What can hang from each mark:
Z_792: Z_276
Z_109: Z_120 Z_493
Z_120: Z_109 Z_276
Z_493: Z_109 Z_276
Z_82: Z_276 Z_701
Z_276: Z_82 Z_792 Z_856
Z_172: Z_792
Z_701: Z_82

Each row was made from one small tree. The marks that hang from a mark follow it in brackets, in the order of their numbers. Every link used is in the known rows. Write each row's tree.
Known rows:
Z_109[Z_120 Z_493]: |  0.84 |  1.93 |  0.61 |  0.01 |  0.50 | -0.11 | -0.27 | -2.31 | -1.11 | -0.09 | -0.81 |  0.53 | -1.83 | -3.55 | -0.62 | -2.45 | -0.88 |  0.14 | -0.27 |  2.98 |
Z_493[Z_109[Z_120] Z_276[Z_82 Z_792]]: | -0.60 |  0.71 | -2.42 |  2.17 |  0.68 | -0.12 |  0.09 | -2.59 | -0.56 |  2.70 | -0.98 | -2.09 | -1.41 |  1.05 |  0.92 |  2.98 |  1.30 |  1.21 |  0.78 |  1.41 |
Z_109[Z_120]: | -0.79 |  1.03 | -0.26 |  0.38 |  0.38 | -1.56 | -0.25 | -3.06 | -0.27 |  0.18 |  0.20 |  0.97 | -2.53 | -2.41 | -0.16 | -1.75 | -1.32 |  0.55 |  0.97 |  2.16 |
Z_493[Z_109[Z_120] Z_276[Z_792 Z_856]]: | -0.12 |  0.59 | -2.64 |  2.21 |  0.21 | -0.86 | -0.82 | -1.31 |  0.02 |  1.17 |  0.48 | -0.06 | -0.05 |  0.44 |  0.88 |  4.03 |  1.06 |  3.01 |  1.78 |  1.57 |
Z_701[Z_82[Z_276]]: | -1.73 |  0.46 | -0.05 | -0.58 |  0.57 | -1.53 |  0.15 |  2.68 | -1.83 |  0.00 |  0.15 | -0.88 | -3.04 | -0.46 | -1.04 | -3.18 |  0.67 | -1.23 | -0.13 |  0.83 |
Z_172[Z_792[Z_276]]: | -2.06 | -0.06 |  0.10 | -0.09 |  0.68 | -0.34 |  1.36 | -0.25 |  0.19 | -2.32 |  0.28 |  1.17 | -2.27 | -0.50 |  0.36 | -0.65 |  1.41 |  1.98 |  1.09 |  1.92 |
Z_276[Z_82]: | -0.51 |  1.14 | -0.30 |  0.69 | -0.21 | -0.66 | -0.49 | -1.01 |  0.95 | -0.89 | -1.43 | -0.41 | -2.81 |  0.15 | -0.54 |  0.16 |  0.20 | -1.45 | -1.51 |  1.57 |
Z_792[Z_276[Z_82]]: | -1.64 |  0.52 | -0.47 |  0.37 |  0.35 | -0.38 |  2.10 |  0.43 |  0.99 |  0.66 | -1.62 |  0.09 | -1.95 |  1.82 |  0.24 | -1.22 |  0.93 | -1.66 | -0.63 |  1.55 |
Z_493[Z_276[Z_82]]: | -1.50 |  0.24 |  0.21 |  1.20 | -0.21 | -0.36 |  0.08 | -0.95 |  1.07 | -0.23 | -1.50 | -0.78 | -2.99 |  3.03 | -0.12 |  1.12 |  0.93 | -0.81 |  0.59 |  1.21 |
Z_82[Z_276[Z_792] Z_701]: | -2.92 |  0.63 |  1.23 |  0.16 |  1.29 |  1.88 | -1.06 |  0.07 | -1.05 | -0.57 |  2.13 | -0.49 | -0.06 | -1.74 |  0.02 | -4.57 | -2.19 |  4.91 |  2.90 |  1.24 |
Z_792[Z_276[Z_82[Z_701] Z_856]]: | -1.84 |  0.69 |  2.17 |  1.94 | -0.03 |  1.55 |  1.67 |  2.11 |  2.35 |  0.05 | -0.10 |  1.12 | -1.26 |  2.06 |  0.32 | -2.75 |  0.53 | -0.12 |  1.58 |  1.75 |
Z_120[Z_109[Z_493[Z_276[Z_82]]]]: | -0.16 |  1.01 |  0.84 |  1.62 |  0.16 |  2.60 | -0.26 | -0.41 | -0.29 | -0.56 | -2.48 | -1.34 | -1.90 |  1.51 | -0.17 |  2.61 |  1.78 | -1.22 | -3.30 |  1.57 |
Z_172[Z_792[Z_276[Z_82[Z_701] Z_856]]]: | -2.22 |  0.51 |  2.90 |  2.26 |  0.07 |  1.76 |  1.72 |  1.67 |  2.31 | -1.37 |  0.61 |  0.96 | -2.24 |  1.15 |  0.41 | -1.32 |  1.97 |  1.74 |  1.77 |  2.00 |
Z_701[Z_82[Z_276[Z_792 Z_856]]]: | -0.91 |  0.61 | -1.91 |  0.09 |  0.21 | -1.72 | -1.25 |  3.21 | -1.34 | -0.19 |  1.27 | -0.59 | -1.32 |  0.30 | -0.85 | -1.30 |  1.40 |  2.14 | -1.11 |  0.54 |
Z_109[Z_120 Z_493[Z_276[Z_82 Z_792]]]: | -0.16 |  1.30 | -0.71 |  1.08 |  0.48 |  0.65 |  0.20 | -3.02 | -1.35 |  1.68 | -1.53 | -1.73 | -1.61 |  0.79 | -0.20 | -1.06 |  0.83 |  1.78 | -0.58 |  2.39 |
Z_493[Z_109 Z_276]: | -0.78 |  0.04 | -1.01 |  1.25 |  0.26 |  0.11 | -0.58 |  0.27 |  0.20 | -0.73 | -0.84 | -0.36 | -0.98 |  1.25 |  0.49 |  3.40 |  0.98 | -0.27 |  1.91 |  1.36 |
Z_493[Z_109[Z_120]]: |  0.09 |  1.27 | -1.22 |  1.00 |  0.65 | -0.86 | -0.29 | -1.96 | -0.39 |  1.05 | -0.49 |  0.07 | -1.50 | -2.84 |  0.28 |  1.74 | -0.35 | -0.66 |  1.06 |  2.07 |
Z_82[Z_276]: | -2.01 |  0.61 |  0.86 | -0.64 |  0.59 | -0.62 |  0.24 |  0.35 | -0.75 | -0.06 | -0.02 | -0.10 | -1.54 | -0.44 | -0.17 | -1.62 | -1.28 |  0.45 |  1.07 |  1.00 |
Z_493[Z_109 Z_276[Z_82[Z_701] Z_792 Z_856]]: | -0.98 |  0.55 | -0.14 |  3.67 |  0.03 |  2.40 | -1.79 |  1.51 |  1.80 |  0.17 |  0.24 | -1.08 | -0.06 |  2.36 |  0.74 |  2.86 |  1.54 |  2.70 |  1.97 |  1.18 |
Z_120[Z_276]: | -1.01 |  0.32 | -0.72 | -0.33 | -0.02 | -1.00 | -1.39 | -0.02 |  0.08 | -1.81 | -0.49 |  0.04 | -0.98 | -0.42 |  0.57 | -1.21 | -0.76 | -1.05 | -0.15 |  2.22 |
Z_109[Z_120[Z_276[Z_82 Z_792 Z_856]] Z_493]: |  1.66 |  1.84 | -0.89 |  1.21 | -0.19 | -0.05 | -0.79 | -0.55 | -0.35 |  1.32 | -1.24 | -1.38 |  0.03 | -0.26 |  0.71 | -0.97 |  0.73 |  0.21 | -3.30 |  2.96 |

Write each row's tree:
|  0.73 |  1.19 | -0.98 |  1.35 | -0.52 |  0.84 | -1.34 |  0.59 |  0.54 | -0.70 | -1.33 | -1.05 | -0.67 |  3.07 | -0.34 |  1.64 |  2.18 |  1.98 | -1.86 |  1.57 | | Z_109[Z_493[Z_276[Z_82 Z_792 Z_856]]]
| -0.76 |  1.27 |  2.43 |  2.42 | -0.58 |  1.35 | -0.79 |  0.94 |  2.68 | -1.20 |  0.26 |  0.50 | -2.04 |  0.38 | -0.43 | -1.22 | -0.05 |  0.27 |  0.96 |  1.76 | | Z_276[Z_82[Z_701] Z_856]
| -1.26 |  0.77 | -1.29 |  0.00 |  0.24 | -0.81 | -1.09 |  0.67 | -0.14 | -0.34 |  1.18 |  0.00 | -0.01 |  0.35 | -0.02 |  0.28 | -0.52 |  3.50 | -0.13 |  0.74 | | Z_82[Z_276[Z_792 Z_856]]
|  0.14 |  0.88 | -2.28 |  2.06 | -0.27 |  0.35 | -2.57 |  0.62 |  1.01 | -1.04 | -0.33 | -0.91 |  0.23 |  1.25 |  1.19 |  3.33 |  1.52 |  0.56 | -5.27 |  1.32 | | Z_120[Z_109 Z_276[Z_82 Z_792 Z_856]]
|  0.62 |  1.19 |  0.06 |  0.28 |  0.45 |  1.77 | -1.81 |  0.66 | -1.12 | -1.91 | -1.46 | -0.58 |  0.05 | -1.96 |  0.61 |  0.30 |  0.18 | -1.62 | -4.29 |  2.49 | | Z_120[Z_109[Z_493] Z_276]
| -2.12 |  0.79 |  1.62 |  1.02 |  0.58 |  1.49 | -1.13 |  1.39 |  0.23 | -0.65 |  2.38 |  0.39 |  0.33 | -0.64 | -0.03 | -2.81 | -1.29 |  5.11 |  1.98 |  1.17 | | Z_82[Z_276[Z_792 Z_856] Z_701]
| -0.89 |  0.63 |  0.01 |  0.20 | -0.14 | -1.90 | -0.06 |  3.96 | -0.61 | -0.08 |  0.46 | -0.10 | -2.76 |  0.73 | -0.98 | -1.48 |  1.42 | -0.97 | -0.36 |  0.67 | | Z_701[Z_82[Z_276[Z_856]]]
| -1.71 |  0.47 | -1.91 | -0.66 |  0.94 | -1.36 | -0.93 |  1.88 | -2.39 |  0.00 |  0.92 | -1.52 | -1.71 | -0.83 | -1.05 | -2.96 |  0.69 |  1.83 | -0.94 |  0.72 | | Z_701[Z_82[Z_276[Z_792]]]
|  0.01 |  0.87 | -2.46 |  2.96 | -0.07 | -0.43 | -0.11 | -1.19 |  0.70 |  2.39 | -0.76 | -1.19 | -0.82 |  2.20 |  0.91 |  4.95 |  1.95 |  1.25 |  0.26 |  1.32 | | Z_493[Z_109[Z_120] Z_276[Z_82 Z_792 Z_856]]
| -2.28 |  0.80 |  3.32 |  1.05 |  0.26 |  1.42 | -0.11 |  2.13 |  1.05 | -0.55 |  1.52 |  0.95 | -0.83 | -0.64 | -0.19 | -2.67 | -1.55 |  2.39 |  3.29 |  1.30 | | Z_82[Z_276[Z_856] Z_701]
| -0.17 |  1.08 | -1.13 |  1.51 |  0.46 |  2.55 | -1.39 | -1.11 | -0.98 | -0.63 | -1.66 | -1.78 | -0.59 |  1.32 | -0.08 |  1.89 |  1.99 |  1.84 | -4.39 |  1.30 | | Z_120[Z_109[Z_493[Z_276[Z_82 Z_792]]]]
| -2.87 |  0.23 |  2.99 |  1.62 |  0.78 |  2.46 |  1.77 |  0.12 |  1.05 | -1.20 |  0.21 |  0.27 | -2.78 |  0.07 |  0.27 | -3.14 |  1.36 |  1.77 |  1.97 |  2.10 | | Z_172[Z_792[Z_276[Z_82[Z_701]]]]
| -0.72 |  1.35 |  0.44 |  2.30 | -0.20 |  1.66 | -2.14 |  0.30 |  1.79 | -1.18 |  0.92 | -0.02 | -0.87 |  0.28 | -0.29 | -1.22 | -0.16 |  3.21 | -0.10 |  1.65 | | Z_276[Z_82[Z_701] Z_792 Z_856]
|  1.67 |  1.60 |  0.58 |  1.68 | -0.52 |  1.68 | -1.29 |  2.36 |  0.66 | -0.86 | -2.32 | -0.92 | -0.34 |  0.68 |  0.65 |  2.45 |  1.97 | -2.97 | -6.01 |  2.23 | | Z_120[Z_109[Z_493] Z_276[Z_82 Z_856]]
| -0.75 |  0.71 | -0.58 |  1.06 | -0.39 | -0.74 |  1.98 |  1.84 |  2.04 |  0.27 | -1.22 |  0.81 | -1.62 |  3.06 |  0.27 |  0.32 |  1.43 | -1.49 | -0.84 |  1.38 | | Z_792[Z_276[Z_82 Z_856]]
|  0.91 |  1.47 | -1.29 |  1.00 |  0.55 |  2.24 | -2.15 |  0.12 | -1.15 | -0.73 | -1.82 | -2.09 |  0.43 | -0.64 |  0.72 |  0.75 |  1.22 | -0.50 | -6.87 |  2.11 | | Z_120[Z_109[Z_493] Z_276[Z_82 Z_792]]
| -0.33 |  0.76 |  0.45 |  0.99 |  0.39 |  2.38 | -1.32 | -0.19 | -0.85 | -1.71 | -1.23 | -0.11 | -1.18 |  0.09 | -0.14 |  1.85 |  0.96 |  0.58 | -1.96 |  1.76 | | Z_120[Z_109[Z_493[Z_276]]]
| -0.08 |  0.79 | -2.12 |  0.72 | -0.04 | -1.92 | -1.63 | -1.58 | -0.04 | -0.08 |  0.96 |  0.40 |  0.13 | -0.97 |  1.04 | -0.63 | -0.56 |  2.36 | -0.43 |  2.45 | | Z_109[Z_120[Z_276[Z_792 Z_856]]]
|  1.71 |  1.89 |  1.08 |  1.15 | -0.52 | -0.29 |  0.09 | -0.01 |  0.32 |  1.44 | -2.03 | -0.77 | -1.32 |  0.09 |  0.53 | -1.15 |  0.97 | -3.01 | -2.45 |  3.09 | | Z_109[Z_120[Z_276[Z_82 Z_856]] Z_493]
|  1.77 |  1.70 | -1.22 |  1.63 | -0.16 |  1.86 | -2.54 |  1.45 |  0.09 | -0.97 | -1.47 | -1.50 |  0.91 |  0.36 |  0.71 |  2.60 |  2.14 |  0.15 | -6.80 |  2.03 | | Z_120[Z_109[Z_493] Z_276[Z_82 Z_792 Z_856]]
|  0.22 |  1.18 | -0.96 |  1.69 |  0.41 | -0.66 |  0.54 | -0.86 | -0.03 |  2.69 | -1.80 | -1.80 | -1.27 | -0.91 |  1.53 |  1.40 |  0.74 | -3.98 | -0.46 |  2.32 | | Z_493[Z_109[Z_120[Z_276[Z_82]]]]
| -1.02 |  0.47 |  0.49 |  1.27 | -0.31 | -0.33 |  1.86 |  1.22 |  1.89 | -1.27 | -0.81 |  0.74 | -2.58 |  2.04 |  0.25 |  1.50 |  3.06 |  0.34 | -0.61 |  1.54 | | Z_172[Z_792[Z_276[Z_82 Z_856]]]
|  0.48 |  0.95 | -1.35 |  1.45 |  0.03 |  1.95 | -2.33 |  0.30 | -0.24 | -2.11 | -0.23 |  0.15 |  0.71 |  0.95 | -0.09 |  3.44 |  1.64 |  3.89 | -3.32 |  1.47 | | Z_120[Z_109[Z_493[Z_276[Z_792 Z_856]]]]
| -0.03 |  0.78 | -0.41 |  2.96 | -0.35 | -0.57 |  0.95 | -0.53 |  1.33 |  2.54 | -1.24 | -0.76 | -1.86 |  2.32 |  0.93 |  4.67 |  1.92 | -1.62 |  1.41 |  1.43 | | Z_493[Z_109[Z_120] Z_276[Z_82 Z_856]]
|  0.63 |  1.41 | -0.71 |  1.86 | -0.24 |  0.18 | -0.41 | -1.67 | -0.25 |  1.31 | -1.19 | -0.95 | -1.17 |  1.64 | -0.19 |  0.63 |  1.42 |  2.24 | -1.05 |  2.17 | | Z_109[Z_120 Z_493[Z_276[Z_82 Z_792 Z_856]]]
| -1.96 |  0.28 |  0.23 |  0.53 |  0.39 |  0.17 |  2.12 | -0.12 |  0.77 | -1.12 | -1.04 | -0.09 | -2.98 |  1.15 |  0.23 | -0.04 |  2.36 |  0.13 | -0.25 |  1.74 | | Z_172[Z_792[Z_276[Z_82]]]
|  0.14 |  0.65 | -0.72 |  2.67 | -0.69 |  0.08 | -0.28 |  1.70 |  2.10 |  0.50 | -1.76 | -0.88 | -1.37 |  3.59 |  0.61 |  5.80 |  2.62 | -2.01 |  0.36 |  0.97 | | Z_493[Z_109 Z_276[Z_82 Z_856]]
|  0.85 |  0.96 | -3.06 |  1.46 |  0.27 | -1.21 | -1.59 | -0.51 | -0.11 |  1.07 |  0.45 | -0.47 |  1.08 | -1.65 |  1.64 |  2.66 |  0.52 |  1.10 | -0.53 |  2.28 | | Z_493[Z_109[Z_120[Z_276[Z_792 Z_856]]]]
|  0.66 |  1.22 |  0.94 |  2.37 | -0.61 |  2.28 | -0.67 |  1.02 |  0.94 | -0.72 | -2.14 | -0.49 | -1.34 |  2.85 | -0.09 |  4.04 |  2.59 | -1.04 | -3.87 |  1.35 | | Z_120[Z_109[Z_493[Z_276[Z_82 Z_856]]]]
| -1.68 |  0.37 |  1.65 |  2.95 |  0.35 |  2.70 |  0.05 |  0.89 |  1.23 |  0.68 | -0.81 | -1.39 | -1.55 |  1.68 |  0.61 |  1.12 |  0.81 | -0.89 |  3.28 |  1.57 | | Z_493[Z_109 Z_276[Z_82[Z_701]]]
|  1.43 |  1.60 |  0.86 |  0.54 | -0.27 | -0.60 | -0.58 |  0.07 | -0.17 |  0.12 | -0.79 |  0.36 | -0.53 | -1.63 |  0.55 | -1.59 | -0.25 | -1.24 | -1.03 |  3.27 | | Z_109[Z_120[Z_276[Z_856]] Z_493]
| -1.16 |  1.22 |  1.99 |  1.97 |  0.81 |  2.84 | -0.22 | -2.67 | -1.04 |  1.66 | -0.20 | -1.37 | -1.01 | -0.39 | -0.08 | -3.93 | -0.21 |  3.20 |  1.86 |  2.70 | | Z_109[Z_120 Z_493[Z_276[Z_82[Z_701] Z_792]]]
| -0.98 |  0.37 | -2.73 |  1.43 |  0.89 | -0.39 | -0.52 | -2.87 | -1.09 |  1.14 |  0.13 | -0.84 | -0.42 | -0.53 |  0.93 |  2.80 |  0.35 |  2.88 |  2.02 |  1.68 | | Z_493[Z_109[Z_120] Z_276[Z_792]]
| -0.11 |  0.77 | -0.12 |  0.81 | -0.35 | -1.86 | -0.57 | -0.88 |  0.67 |  0.10 |  0.31 |  1.01 | -1.10 | -0.85 |  0.97 | -0.25 | -0.47 | -0.77 |  0.49 |  2.53 | | Z_109[Z_120[Z_276[Z_856]]]
| -0.69 |  0.93 | -1.96 |  0.78 |  0.39 | -1.16 | -0.78 | -2.77 | -0.69 |  1.49 | -0.46 | -1.52 | -1.00 | -0.50 |  0.98 | -1.61 | -0.39 |  0.35 | -1.79 |  2.39 | | Z_109[Z_120[Z_276[Z_82 Z_792]]]
| -1.62 |  0.24 | -1.91 |  1.04 |  0.12 | -0.13 | -1.25 | -1.72 |  0.26 | -0.48 | -0.77 | -1.30 | -1.57 |  2.90 |  0.03 |  0.95 |  1.07 |  2.26 | -0.49 |  1.11 | | Z_493[Z_276[Z_82 Z_792]]
| -0.17 |  0.74 | -1.58 |  0.77 |  0.73 |  2.34 | -2.08 | -1.14 | -1.60 | -1.95 | -0.58 | -0.48 |  0.00 | -0.32 | -0.11 |  2.08 |  0.82 |  3.68 | -2.90 |  1.55 | | Z_120[Z_109[Z_493[Z_276[Z_792]]]]
|  0.68 |  1.42 |  0.64 | -0.15 |  0.42 | -0.15 | -0.27 | -1.44 | -1.48 |  0.26 | -1.24 | -0.27 | -0.90 | -2.65 |  0.54 | -3.03 | -0.53 | -1.70 | -0.61 |  3.37 | | Z_109[Z_120[Z_276] Z_493]
|  1.44 |  1.33 |  0.51 |  0.90 | -0.27 |  1.44 | -1.84 |  2.10 |  0.16 | -2.17 | -0.85 |  0.22 |  0.44 | -0.75 |  0.66 |  1.93 |  1.01 | -1.31 | -4.51 |  2.42 | | Z_120[Z_109[Z_493] Z_276[Z_856]]
|  1.38 |  1.54 | -0.98 |  0.47 |  0.06 | -0.22 | -1.42 | -0.52 | -0.83 | -0.11 | -0.03 | -0.18 |  0.60 | -1.82 |  0.68 | -1.41 |  0.06 |  1.76 | -1.81 |  3.13 | | Z_109[Z_120[Z_276[Z_792 Z_856]] Z_493]
| -0.31 |  1.01 | -0.66 |  0.32 |  0.71 |  0.54 | -0.83 | -3.15 | -1.84 |  0.43 | -0.10 | -0.50 | -0.67 | -1.13 | -0.16 | -1.61 | -0.22 |  3.32 |  0.74 |  2.51 | | Z_109[Z_120 Z_493[Z_276[Z_792]]]
